Each row comes from the steps of one walk. Every step used is in the known rows, and no mark comes twice. Write the walk behind each row, first mark first.
Known rows:
fesate-suvif: [ 18   1  14  62  25   5  18   4   4  -1 -34 -14  -2 -10  -8  21 -27   3
 -29   3   2 -14 -13   7   3]
suvif-pazod-lilalug: [-48 -17 -29  12   4 -23 -28 -15 -18 -39  18  29 -19 -18  20  14   0   5
  10  32  50  10   2  -1  50]
lilalug-pazod-tona: [ -5  -7 -21 -24  -6 -22 -12  -2   0 -36   1  -2 -20  36  26  -1 -14   3
   4  19  -8   4  -7  -1  40]
tofup-vevetu-pazod-lilalug: [-32   4 -11  19  -7 -14 -36  -8 -14 -14  27   6 -13 -13  25   4  -4  12
  11  25  41   6  -1   6  51]
lilalug-pazod-tavi: [-23 -19 -24  -8  -3 -16 -26 -15  13 -24  16   0  21  12  65  -9  13 -19
 -14  37  -4  10 -18 -14  63]
tavi-fesate-suvif-pazod: [-29  35   8  59  25  -3  -7  -3 -25  -5 -10  15  -9 -17  25  29 -38  11
   5  11 -21 -29 -18  -3  50]
fesate-tona: [ 19   5  32  24 -15 -22   3  15 -15  -8 -27 -15 -38   7  29  20 -29  13
   1 -11 -47 -19   8  14 -23]
tavi-fesate-tona-pazod: [  1  62  26  34  15   7  -1  25 -34   9   3 -19   0   5  32  48 -28  27
  36 -33 -17 -31 -17  32  26]
tofup-lilalug-pazod-suvif-fesate-rizik: [-40 -11  23  25 -13   5   4   4  12  -4   6  -7  17  11 -24  15 -45 -14
 -12   1   6 -24  -1  14 -17]
vevetu-pazod-suvif-fesate: [-31  21   4  11   0 -38 -16   4  25 -37  48   0 -23 -32 -35  12 -45 -26
  40  -1  42 -10 -10 -11  36]
tavi-fesate-suvif-pazod-tona: [ -8  12  -1  15  -8 -13   5  -1   5 -19   9  14 -39  32 -10   4  -4   7
  19  25   1 -22  -8 -12  41]
pazod-tona: [ 10 -13  -6 -16 -12 -30  -1  12  14 -13  16   1 -33  20 -24   3  -3   4
   6  22  20  -8  -2  -1  20]
suvif-pazod: [-38  11 -15  16   5 -31 -31   7 -34  -5  17  36 -13 -37  33  26 -47  14
   1  18  15 -18   2   1  48]
tofup-vevetu-pazod-tavi-fesate: [-31  40  25  26  11  -8 -27   1   3  21  28 -17  13   3  28  13  14  -5
  32  20 -51 -26 -47  -5  77]
fesate-tona-pazod-lilalug: [-18   6 -11  20   2   0  -9   0 -17 -31  11  -3 -13   6  20  27   9  15
  22   1  49   6   3  20  25]
suvif-fesate: [-14  14  15  38  10 -46  -4  10   2 -26  24   1   0 -54 -22  33 -65 -20
   4 -14   7 -10  -3  -2  14]
fesate-suvif-pazod: [-20  17  -4  52  12  -9  -6  -1 -24  -8  -7  27 -14 -23  25  22 -45  13
 -12  18  11 -21   2  -3  37]
vevetu-pazod-suvif-fesate-tona: [  1  24  34  22 -25 -30   2   7  12 -38   8 -14 -52   7   1   6 -39 -10
  36 -18 -24 -20   9  -4 -12]
tona-pazod-tavi-fesate-suvif: [  2  30  24  69  33  24  18  -3  14   5 -15 -26  19  13   0  25   8  -3
   2   5 -19 -24 -40   1  41]
tona-pazod-suvif: [-18   5 -30 -16  11   3 -13  13  22  -5  35  -4  -6  -2 -41  12  -5   9
  43   6  81 -11 -16  28  50]
tofup-lilalug-pazod-tona: [ -7 -19  -6 -19 -24 -22 -15   5   0 -26  -8  10 -16  33  15 -14 -23  -1
  24  20 -30  -6  -2  10  42]
vevetu-pazod-rizik: [-67   3 -17  -8  -2 -16 -54  -1  -5  -3  27  15 -19  10  20   9  13  18
 -11  46  39 -20   1   1  59]
vevetu-pazod-tavi-fesate-tona: [ -4  36  49  25 -11 -11  -7   4  -5  -7  -8 -27 -32  33  50  16   9   0
  29  -1 -81 -28 -23  -7  14]
vevetu-pazod-lilalug: [-42   1 -14   2   7 -18 -40 -10 -16 -35  26   3 -20 -11  34  17   8   2
  10  26  55  13 -11 -10  45]

Write each row's walk:
[-28  37  16  22  27  -1 -14   6   1  12  26 -20  28   4  17  31  20  -4
  34   9 -24 -23 -51   6  73] : tona-pazod-tavi-fesate
[  9  44  13  27   1   2  -1  27 -32   7   5  -9  -5  -2  32  41 -35  28
  17 -25  13 -22   2  32  14] : fesate-tona-pazod
[-43  -2 -13  40  19  -1 -12 -21 -11 -40  -1  14 -15  -4  15  17   8   2
  13  27  26   2 -11  -5  49] : tavi-fesate-suvif-pazod-lilalug
[-66 -22 -37 -11  10  -9 -43 -16  -7 -24  -9   8   5  23  35   3   1  16
 -24  41   1  -5   2  18  62] : lilalug-pazod-rizik
[  4  22  45  28 -10 -12   4   3   2  -7 -17 -29 -27  30  34  14   8  -1
  24  -2 -87 -27 -20   2   6] : pazod-tavi-fesate-tona
[ -7  28  40  28 -12 -13  -1   1  -6  -8 -11 -15 -30  27  43  13   4   2
  30   1 -84 -30 -15  -3  16] : suvif-pazod-tavi-fesate-tona
[-29 -19 -37 -29  14  -7 -24 -11  19 -36   1  -9  -8  10   2  -6 -18  -6
  27  19  20   7 -20  17  54] : lilalug-pazod-suvif
[-69   0 -18  28   9   1 -26 -15  -1  -6   1  26 -14  18   0   9  12  21
 -10  47   9 -31   2   7  63] : tavi-fesate-suvif-pazod-rizik
[-24   5  -2  -3 -16 -24 -37   1  15  -3  52   5  -1   1  50  -3  26 -16
  -2  43  34  -6 -18 -30  60] : vevetu-pazod-tavi
[  2  11  24  19 -20 -26   7  -1  12 -48  -9 -16 -41  13  10   5 -44 -11
  30 -20 -42 -12  10   3 -10] : lilalug-pazod-suvif-fesate-tona
[-50  18  -5  12   1   7 -21   6  -9   5   9   1  -9  33   5  23  18  32
  11  17  13 -33   3  31  48] : tavi-fesate-tona-pazod-rizik
[-46  10  28  30   6  18  -2   1  -5  26  11 -15  25  29  20  33   6   2
 -27  22 -19 -33 -29  -1   8] : suvif-pazod-tavi-fesate-rizik
[ -2  17   5  22 -22 -12   0   8  18  -8  43   0   6  11  27   6  15 -11
  14  10  27 -12  -2  -5  37] : suvif-fesate-tona-pazod-tavi
[-13  -2 -17 -12 -20 -33 -12   7  -1 -19  27  27 -42  16  -4   1 -11   9
  15  31  24 -15   7 -10  41] : suvif-pazod-tona
[-38 -15 -23  36   9  -6 -12 -20 -10 -42   2  23 -19  -8  15  12   2   3
   0  31  48   7   2  -4  42] : fesate-suvif-pazod-lilalug
[-63 -13 -27  25  -2  -3 -26 -12   0  -9   1  34 -18  14   1   3   7  23
 -21  51  30 -26  15   6  54] : fesate-suvif-pazod-rizik
[ -1  19  21  63  33  19  13 -15  13 -10 -31 -30  17  20  21  15   5 -11
  -7  11 -48 -15 -43  -6  42] : lilalug-pazod-tavi-fesate-suvif
[  3  16  28  67  30  16  18  -8  20   2 -23 -26  10  13  -3  18  11 -10
  -4  13 -36 -21 -41  -3  32] : pazod-tavi-fesate-suvif
[ -5  10 -15 -11  -5   5  -4  13  21 -10  21 -10 -25  17 -29   7  -5  12
  50  -3  54 -15  -7  29  29] : fesate-tona-pazod-suvif
[-36  18  30  31  13  28   3   8  -3  33  13 -29  37  32  13  40  10   6
 -24  10  -5 -34 -34   9   7] : tona-pazod-tavi-fesate-rizik
[ 13  19  42  41 -18 -36  13  11  -4 -28  -9 -13 -39  -8   9  21 -52  -5
  12 -25 -50 -20  14   3 -27] : suvif-fesate-tona
[  6  54  18  38   0  -8   5  25 -25  -7  18  -8  -5 -12  21  41 -51  15
  25 -36  15 -22   6  23  10] : suvif-fesate-tona-pazod
